Each row comes from the steps of one path. Every step used is in the known rows, and no mark comes twice. Write the path behind each row, first mark first.
Known rows:
dafu puzog: 36, -1, -34, -26, 26, 9, -29, -40, -8, 0, -5, -18, -27, 21, -16, -44, 13, 24, 15
sedotu dafu: 21, 1, -20, 13, 12, 3, -15, -24, -29, -1, -34, -31, -9, 11, -24, -38, 39, -12, 32
dabot refus dafu dusap: 41, -15, 4, -36, 12, -14, 3, 40, -15, -10, 5, -13, -11, -9, 9, -7, 31, -16, 51
zokepig dusap dabot refus: -6, -15, -20, 20, 14, -1, 4, 28, -11, 4, 38, 2, -6, 2, 25, -2, 17, 21, 41
refus dafu dusap: 41, -5, -10, -32, 13, -27, -2, 15, -23, 1, -34, -22, -27, 14, -4, -20, 37, -13, 21
sedotu dafu puzog: 17, 0, -27, -18, 1, 17, -34, -56, -14, -1, -24, -33, -18, 7, -32, -37, 4, 0, 25
netoz sedotu dafu dusap: 3, 7, 9, 9, -29, 2, -24, -4, -23, -9, -37, -8, -19, -4, -11, -7, 11, -32, -2
sedotu dafu puzog zokepig dusap: -1, 21, -20, -2, -42, 18, -39, -62, 10, 2, -20, -47, -26, -5, -18, -10, -22, 32, 25
sedotu dafu dusap dabot refus zokepig: -38, -13, -9, -19, -17, 12, -7, 21, -12, -43, -22, -4, 11, -2, -35, 13, 39, -33, 44
sedotu dafu puzog dabot dusap: 3, -6, -41, -32, -8, 11, -6, -45, 2, -18, -13, -33, 11, 1, -34, 16, 2, 1, 73
refus zokepig: 13, 9, -23, -1, 40, -3, -13, -10, -13, -29, -47, -11, 3, 27, -45, -45, 84, 7, 15
dabot refus: 38, -12, -13, -4, 36, 4, -4, 18, -16, -12, 21, -8, -2, 1, 5, -33, 47, 10, 52
dabot dusap zokepig: -12, -22, -27, -2, 30, 12, 15, 34, -2, -2, 2, -10, 9, 14, -23, 8, 66, 0, 33
zokepig dusap: 36, -4, -22, 26, 8, -11, -10, -17, -15, 7, -3, -25, -15, 12, 1, -18, 13, 24, 14
zokepig dusap dabot refus dafu: -15, -7, -7, 5, 29, -12, 16, 45, -10, 15, 20, 0, -6, 0, 25, -8, 37, 14, 50
puzog dabot dusap zokepig: -16, -28, -43, 1, 24, 4, 17, 26, 14, -16, -2, -13, 15, 21, -24, 27, 68, 9, 52
dabot dusap: 30, -1, -25, -13, 37, -6, 19, 11, -22, -1, -2, -10, 4, 8, -8, -11, 48, 5, 48
refus zokepig dusap dabot: -33, 5, -30, 21, 18, -7, -6, 1, -7, -14, -27, 0, 0, 28, -24, -12, 56, 20, 4
dusap dabot: -1, -1, -38, 6, 47, -7, 0, 12, -29, 13, -10, 6, -27, 38, 3, -45, 60, 12, 14
puzog dabot refus: 34, -18, -27, 1, 32, -2, -2, 7, 1, -25, 18, -9, 4, 9, 3, -16, 48, 16, 70
netoz sedotu dafu: -7, 17, 3, 30, 9, 8, -21, -10, -24, -1, -36, -1, -10, 5, -13, -40, 51, -16, 6
puzog dabot refus zokepig dusap: 2, -13, -19, 17, 2, -1, -8, -3, 21, -50, 2, -16, 28, 0, -24, 16, 43, 25, 61

Which path is each row?
7, -5, -5, 15, 7, 7, -9, 6, 6, -35, 4, -13, 24, -8, -24, -3, 39, 19, 44  dabot refus zokepig dusap
-30, 28, -28, -24, 5, -6, -14, -6, 10, 26, -13, -13, -44, 21, 12, -20, 20, 47, 17  refus dafu puzog zokepig dusap dabot
-11, -31, -18, 3, -33, 11, -21, 3, -6, -12, -33, -37, -13, 7, -33, 13, 22, -30, 9  sedotu dafu dusap zokepig
-19, -14, -16, -26, 9, 4, -3, 41, -6, -40, -4, 13, 3, 10, -18, 7, 51, -11, 33  dafu dusap dabot refus zokepig
22, -2, -38, -38, 35, -11, -17, -30, 8, -4, -24, -23, -23, 26, -17, -32, 39, 22, 43  refus dafu puzog dabot
36, -23, -10, -36, 9, -22, 4, 31, 2, -25, 0, -17, -5, -1, 6, 13, 34, -7, 74  puzog dabot refus dafu dusap
-5, -4, -34, 24, 17, -12, 0, 4, -20, 17, 1, -5, -22, 25, 12, -15, 23, 25, 9  zokepig dusap dabot
-40, 20, -32, -1, -34, 16, -31, -43, 5, 13, -16, -28, -34, 12, -5, -6, -14, 31, 20  sedotu dafu puzog zokepig dusap dabot
-27, 38, 1, 17, -47, 24, -46, -46, 16, 4, -21, -18, -27, -9, -6, -11, -14, 28, 0  netoz sedotu dafu puzog zokepig dusap
0, -4, -22, -31, 23, -27, 7, 35, -27, 14, -28, -2, -35, 27, 7, -15, 45, -12, 16  refus dafu dusap dabot
9, -21, -18, -21, 7, -2, 2, 44, -19, -10, 27, 10, -19, 6, 19, 2, 21, -6, 39  dafu dusap dabot refus
-39, -15, 5, 19, -37, 19, -27, 18, -1, -11, -34, -10, -14, 1, -24, 12, 31, -35, -17  netoz sedotu dafu dusap zokepig
-12, -4, -19, -47, 46, 9, -3, 24, -6, 7, 19, 8, -19, 11, 9, -34, 39, 13, 50  dusap dabot refus dafu puzog
-1, -14, -27, -13, -9, 14, -26, -33, 36, -52, 13, -18, 21, -3, -32, 18, 7, 36, 56  dafu puzog dabot refus zokepig dusap
-22, 8, -24, -15, -7, 19, -19, 2, 18, 2, 42, -1, -28, 0, 21, -1, -7, 53, 41  dafu puzog zokepig dusap dabot refus
-38, -3, 10, 3, -21, 13, -10, 40, -17, -12, 7, 21, -10, -12, 11, 9, 16, -34, 24  netoz sedotu dafu dusap dabot refus
-27, -24, -39, -43, 26, 8, 7, 12, 28, -6, -8, -16, 6, 17, -31, 22, 54, 11, 58  refus dafu puzog dabot dusap zokepig
-21, 19, -39, -10, -6, 8, -24, -22, 9, 14, 5, -11, -43, 23, 11, -15, -2, 56, 7  dafu puzog zokepig dusap dabot
17, 18, -7, -50, 27, 12, -17, 9, 14, -3, 5, -13, -24, -3, 4, -38, 43, 32, 61  dabot refus dafu puzog zokepig
